Each row was made from one walk, in order. Every step used is in the known rows, and no mark comes twice. Write each row's walk.
In the rows, zero is written as 128.
Known rows
pogu > tize > konuf > fupos > kezo: 127, 199, 133, 162, 160, 173, 127, 155, 117, 164, 126, 125, 146, 192, 172, 176, 129, 173, 198, 78, 99
salev > kezo > tize: 107, 11, 129, 142, 121, 137, 153, 104, 115, 68, 122, 122, 100, 65, 101, 129, 137, 91, 88, 172, 177
pogu > tize > konuf: 111, 123, 116, 124, 119, 147, 164, 50, 121, 200, 113, 126, 128, 100, 109, 151, 101, 113, 157, 150, 102
fupos > kezo > tize > pogu: 166, 132, 106, 142, 167, 85, 137, 144, 155, 107, 149, 182, 148, 144, 120, 112, 95, 97, 90, 133, 172
tatof > tize > konuf > fupos > kezo: 118, 223, 152, 133, 174, 145, 80, 221, 180, 142, 118, 106, 180, 155, 171, 165, 157, 175, 225, 56, 111
konuf > tize > pogu > fupos: 155, 122, 117, 176, 134, 163, 114, 115, 106, 166, 126, 111, 136, 161, 157, 99, 136, 172, 121, 94, 87
fupos > kezo: 135, 136, 169, 77, 146, 156, 226, 136, 56, 105, 118, 91, 128, 173, 146, 211, 147, 114, 109, 108, 132
salev > kezo: 94, 29, 163, 113, 159, 154, 220, 78, 62, 86, 91, 68, 118, 72, 124, 188, 181, 96, 103, 167, 140
konuf > tize > kezo > salev: 131, 134, 136, 104, 103, 114, 105, 86, 154, 149, 157, 182, 110, 90, 147, 78, 141, 72, 132, 141, 97
kezo > tize > pogu: 168, 76, 126, 123, 157, 97, 127, 107, 168, 94, 156, 174, 163, 88, 82, 66, 98, 85, 74, 164, 158
pogu > fupos > kezo > salev: 194, 127, 97, 117, 72, 136, 190, 140, 73, 127, 119, 114, 39, 181, 190, 156, 79, 115, 50, 59, 110
fupos > konuf > tize > pogu: 132, 179, 139, 124, 185, 122, 87, 162, 137, 131, 147, 153, 207, 179, 94, 94, 146, 183, 118, 124, 122
salev > kezo > fupos: 119, 45, 137, 132, 146, 108, 192, 90, 70, 32, 99, 112, 84, 80, 103, 125, 126, 117, 68, 178, 144
pogu > tize: 152, 75, 146, 145, 86, 202, 208, 49, 57, 144, 128, 103, 94, 117, 120, 166, 125, 130, 124, 132, 82
pogu > tize > konuf > fupos > kezo > salev: 178, 179, 103, 153, 116, 145, 115, 136, 144, 155, 147, 177, 105, 165, 170, 116, 77, 141, 138, 70, 90
tize > pogu: 159, 90, 163, 94, 187, 111, 183, 82, 125, 114, 129, 129, 179, 98, 102, 117, 135, 95, 90, 159, 125
konuf > tize > tatof: 102, 121, 144, 90, 120, 149, 67, 95, 173, 153, 158, 132, 204, 116, 114, 129, 179, 132, 170, 144, 118
tatof > tize: 141, 102, 172, 105, 106, 165, 143, 138, 141, 115, 117, 75, 139, 65, 120, 157, 165, 126, 162, 101, 97
tize > kezo: 91, 119, 174, 80, 142, 113, 179, 86, 112, 150, 116, 103, 131, 86, 142, 165, 174, 54, 158, 169, 134
tatof > tize > pogu > fupos > kezo: 172, 193, 84, 194, 131, 121, 136, 194, 130, 181, 96, 87, 102, 181, 210, 189, 123, 155, 157, 41, 113

Write each row's walk
71, 169, 88, 150, 133, 87, 26, 169, 174, 117, 130, 141, 165, 153, 106, 123, 152, 185, 145, 153, 165 : salev > kezo > fupos > konuf > tize > tatof
74, 218, 117, 152, 106, 136, 75, 184, 107, 196, 119, 99, 116, 198, 170, 152, 170, 170, 185, 97, 116 : pogu > fupos > konuf > tize > kezo
143, 154, 147, 71, 122, 105, 154, 184, 78, 43, 122, 118, 112, 177, 70, 117, 91, 177, 47, 132, 147 : kezo > fupos > konuf
120, 188, 119, 104, 106, 96, 83, 148, 152, 150, 154, 180, 117, 142, 136, 88, 131, 112, 125, 123, 121 : fupos > konuf > tize > kezo > salev
143, 110, 131, 109, 111, 138, 158, 157, 108, 81, 147, 143, 110, 156, 120, 152, 106, 106, 92, 117, 168 : fupos > kezo > tize
157, 119, 95, 151, 72, 154, 147, 175, 89, 116, 131, 111, 58, 191, 162, 158, 90, 137, 88, 79, 152 : pogu > fupos > kezo > tize
130, 142, 109, 171, 92, 98, 158, 68, 102, 131, 121, 163, 53, 100, 133, 112, 98, 98, 146, 169, 104 : pogu > tize > kezo > fupos
120, 170, 130, 132, 94, 195, 96, 197, 70, 142, 126, 76, 124, 228, 133, 138, 147, 235, 123, 66, 99 : pogu > fupos > konuf > tize
72, 63, 99, 122, 150, 88, 116, 97, 173, 132, 107, 142, 132, 50, 91, 116, 112, 78, 125, 187, 187 : salev > kezo > tize > konuf
114, 127, 196, 75, 185, 168, 108, 138, 148, 114, 130, 103, 202, 117, 112, 105, 152, 154, 160, 123, 104 : tize > konuf > fupos
134, 41, 105, 172, 176, 81, 135, 97, 159, 93, 128, 161, 142, 60, 102, 90, 118, 79, 86, 182, 182 : salev > kezo > tize > pogu
120, 163, 130, 140, 112, 69, 105, 140, 170, 102, 113, 140, 89, 64, 134, 102, 131, 97, 175, 141, 120 : tatof > tize > kezo > fupos
118, 159, 178, 113, 164, 162, 52, 182, 208, 133, 124, 100, 201, 86, 129, 103, 163, 171, 218, 88, 92 : tatof > tize > konuf > fupos
106, 95, 128, 70, 130, 105, 108, 107, 180, 134, 136, 154, 151, 80, 69, 91, 90, 84, 116, 170, 165 : kezo > tize > konuf
210, 146, 75, 145, 111, 97, 172, 138, 110, 147, 126, 144, 65, 178, 194, 128, 67, 106, 52, 70, 120 : tize > pogu > fupos > kezo > salev
123, 74, 120, 84, 92, 109, 76, 107, 203, 125, 160, 147, 159, 83, 91, 114, 119, 81, 117, 168, 176 : kezo > tize > tatof
129, 102, 110, 137, 81, 151, 131, 53, 149, 193, 140, 114, 136, 104, 130, 174, 134, 107, 161, 152, 114 : pogu > tize > tatof
117, 132, 151, 99, 133, 74, 162, 99, 112, 86, 121, 144, 93, 94, 117, 103, 122, 79, 115, 179, 131 : tize > kezo > fupos
105, 156, 143, 130, 130, 98, 101, 105, 123, 95, 141, 170, 115, 115, 117, 75, 142, 121, 151, 165, 107 : konuf > tize > kezo > fupos
106, 132, 132, 158, 100, 144, 178, 52, 97, 201, 118, 122, 88, 98, 159, 173, 150, 77, 186, 154, 100 : pogu > tize > kezo
92, 151, 120, 153, 140, 132, 95, 177, 87, 60, 120, 136, 126, 171, 91, 107, 139, 212, 107, 130, 136 : salev > kezo > fupos > konuf > tize
177, 82, 90, 171, 106, 120, 122, 128, 134, 138, 129, 126, 98, 131, 138, 86, 83, 124, 76, 112, 139 : kezo > tize > pogu > fupos
128, 126, 52, 198, 127, 94, 100, 203, 125, 137, 99, 107, 92, 174, 138, 131, 94, 175, 77, 111, 191 : salev > kezo > tize > pogu > fupos > konuf
93, 183, 131, 88, 122, 131, 40, 164, 174, 159, 152, 123, 207, 175, 105, 141, 169, 179, 160, 129, 141 : fupos > konuf > tize > tatof
129, 136, 157, 148, 146, 193, 104, 108, 137, 158, 135, 120, 162, 124, 129, 115, 132, 169, 187, 115, 77 : pogu > tize > konuf > fupos
